Every row comes from one small tree of marks. The marks that hang from a mark follow it in brackets, in the order of their numbers. Every link used is in the known rows. Which tree was each row made from?
Known rows:
J177{J31 J260 J464}: [-20   4  29  -9  12  10  22  -9 -34  -8   4  22  -5   2   1   0 -57 -17
  -9 -57  39]
J367{J389}: [  3   4   9  -5   6  -5  16  16  -7  -2  15 -26  25  -6  12   3 -36 -11
   1   7   4]
J464{J177}: [-35  19  -9  21   2 -27  -4 -14   8   7  -3  -5 -12  -5 -25  -3 -23   1
  -4 -14 -36]
J31{J177{J464 J849}}: [  2 -19  40   2  12   8  -1  -6   7 -11   8 -20   9  -1  13  -3 -27  -2
 -11 -42   2]
J464{J177{J31 J260 J897} J389}: [-79  35  -1   9   4 -18  24 -37 -15  20  15  18 -24  -5 -49  -5 -55 -14
   7 -34 -53]
J31{J177{J260 J464 J849 J897}}: [  2  -6  72  -3   9  18   2 -12   4 -21  22 -17   6   3  -5  -5 -65 -10
 -14 -42  16]
J464{J389}: [-17   8   0  -6   3  -5  23 -11  -8   9  10  24 -11  -8  -6  -5  27  -4
  14 -14 -30]
J31{J177{J897}}: [-32 -29  16   5   0  10 -12  -9   9   5   9 -32  15  -3 -17  -5 -59   5
 -11   9   8]
J177{J31 J260 J849}: [ 19  14  19 -16   7  18  24 -14 -20  -9  -1  -5  -1  16   8   8 -33 -23
   2 -49 -32]
J31{J177{J260 J878 J897}}: [-23 -23  48  -3   3  19 -10 -14  -3 -19  16 -29  21  -4 -37 -10 -75  -5
 -19 -15  50]
J177{J31 J464 J849 J897}: [-43  38  27  -3  13  16  -5 -16  -9   9  21   4 -21  24   4  14 -58 -11
  -7 -45  21]
J260{J177{J31 J464{J389} J878}}: [-54 -12   0  16  16  -5  21 -24 -22  15  -7  35 -28 -34 -20  -4 -58   5
 -10 -59  55]
J260{J177{J849 J878 J897}}: [-12   9  26  18   5   6   0 -20  10   0   3   8 -25 -18 -26   1 -57   7
 -10 -29  33]
J181{J389}: [  4   3  16  -2  23  -2   1  -1   0  -2 -17   5  -5 -13  10   2  29  14
  -5 -54   7]
J260{J177}: [ -3 -21  -5  22   2  -8  15 -10   6  13 -15  16 -21 -33  -9  -3 -39  11
  -3 -13   3]
J260{J177{J464 J849 J897}}: [ -8  12  38  21   8   0   9 -16  12   5   6  24 -37 -20  -6   2 -58   7
  -7 -40  21]
J464{J177{J31 J260 J878}}: [-53  18  -2  10   8 -14   1 -25 -17  -4  -2  -7  -4  -2 -45  -4 -61 -10
 -13 -43   4]
J464{J177{J31} J389}: [-79  21 -33  13   6 -28  21 -31 -12  30   0  13 -22 -10 -30  -4 -18  -5
  10 -33 -66]
J31{J177{J849 J897}}: [-10 -15  29   2   2  15 -10 -11  16  -1  11 -36  10   6  -6  -1 -47  -1
  -8  -7 -13]
J177{J849 J878}: [ 15  26  30  -9  11  12 -11  -8   1 -24   9  -8   1  13  -5   4  11  -8
  -8 -40  24]
J260{J177{J464 J849 J878}}: [  1   5  36  17  15  -1   9 -15   2 -10  -1  24 -28 -25  -7  -2 -36   5
 -13 -63  48]
J177{J31 J849 J878 J897}: [-49  34  11  -9   9  24 -18 -22 -10   1  18 -19  -5  26 -25  13 -56 -10
 -12 -30  40]
J464{J177{J849 J878}}: [-24  37  12  14  10 -19 -12 -19   9 -11   5 -11 -11   4 -29   0 -14  -4
  -8 -41 -19]

Which tree is each row?
[-47  20  42  -7   7  17   9 -15 -28  -1  21  18 -12  11 -19   3 -93 -16
 -12 -39  57]  J177{J31 J260 J464 J897}
[-28 -16  59  -3   7  12  11 -15  -5  -9  24  -1   5  -8 -20 -12 -63  -7
 -10 -31  23]  J31{J177{J260 J464{J389} J897}}
[-19  -9  -7  14  10   4  11 -22  -6   9 -15   5 -20 -21 -13   4 -54   4
  -8 -46  20]  J260{J177{J31 J849 J878}}
[-73  18   9   2   9  10  -8 -13 -18  19  18  10 -15  12 -12   8 -75  -3
 -11 -23  54]  J177{J31 J464 J897}
[-73  31   8  12   6  -9  -9 -29 -13   1   9  -9  -8   4 -58  -2 -86  -9
 -15 -31  16]  J464{J177{J31 J260 J878 J897}}
[-62  26   0  15   1 -13   2 -26  -7  12   6  -7 -13   4 -44   0 -82  -9
  -7 -19 -24]  J464{J177{J31 J260 J897}}
[-31  28  26 -10  23  14  -6 -14 -23 -13  10   5  -8  17   3   9 -28 -13
 -16 -79  61]  J177{J31 J464 J849 J878}
[-22  29   3  10   7 -14  13 -24  -5   0  -3  -9 -13   6 -20   2 -45 -15
  -2 -48 -58]  J464{J177{J31 J260 J849}}
[ -8 -15  47  -1  16  12 -11  -9   2 -22  12 -22  13   0  -1  -5 -30  -3
 -19 -54  41]  J31{J177{J464 J849 J878}}
[ -2  -9  60  -6   5  24  -8 -16   4 -26  19 -33  17   5 -26  -6 -63 -11
 -17 -31  27]  J31{J177{J260 J849 J878 J897}}
[-35  10  39 -13  18  15   8 -14 -42 -22  11  18   1   3 -20  -2 -62 -18
 -20 -74  96]  J177{J31 J260 J464 J878}
[  5  55 105 -14  15  24  -5 -15  -8 -46  41  17 -13  19 -23   0 -49 -19
 -19 -72  83]  J177{J260 J464 J849 J878 J897}
[-37 -22  36   7   7   9 -13  -8   5  -1  16 -18   8  -4 -11  -5 -64   4
 -16 -13  37]  J31{J177{J464 J897}}
[-59  27  41 -11  11  14  25 -23 -33   5  27  35 -20   4 -22   0 -74 -19
  -3 -48  36]  J177{J31 J260 J464{J389} J897}
[-27 -29  26   2  10   1   8  -9  -3   0   9  -4   7 -14   0 -10 -26   1
  -7 -32  10]  J31{J177{J464{J389}}}
[-34  28  -1  -5   3  19  -5 -17  -2  16  11 -16 -11  24  -4  15 -50  -9
   0 -14 -18]  J177{J31 J849 J897}
[-10 -28  57  -4  12  13  -1  -9 -11 -29  12 -12  19  -9 -17 -13 -56  -7
 -23 -48  66]  J31{J177{J260 J464 J878}}
[-36  32  23  16  -1 -16  -1 -20   6  -2  13  -2 -14   0 -44  -4 -60  -6
  -6 -14 -23]  J464{J177{J260 J897}}
[-43  34  25 -14  25  10  10 -23 -28  -7  17  22 -15  11  -1   5  -8 -15
  -6 -89  41]  J177{J31 J464{J389} J849 J878}
[ 14  45  77 -16   6  26  -5 -16  -2 -39  32  -3  -3  20 -31   1 -43 -19
 -11 -40  44]  J177{J260 J849 J878 J897}
[ -2 -22  28  -2   9  13 -11 -11   6 -17   4 -36  20   0  -7  -4 -26  -2
 -14 -30  14]  J31{J177{J849 J878}}
[-64  44  30   7   6 -17  11 -35  -8  -4  26  20 -20  -9 -63 -12 -37 -10
  -1 -40 -13]  J464{J177{J260 J878 J897} J389}
[-62  27  54 -11  15  23  -4 -20 -35 -15  27  16  -5  11 -40   0 -98 -17
 -24 -56 114]  J177{J31 J260 J464 J878 J897}
[-20 -10  23  21  13  -5   7 -12  -4  -3  -4  28 -24 -33 -18  -6 -48  10
 -15 -47  71]  J260{J177{J464 J878}}
[-108   36  -16   11    9  -19    3  -38  -14   23   15   10  -22   -4
  -59   -3  -46   -4    0  -32  -16]  J464{J177{J31 J878 J897} J389}
[-59 -12 -10  19   5   5   1 -23  -8  21  -7   7 -21 -23 -37   1 -91  10
 -14 -17  55]  J260{J177{J31 J878 J897}}
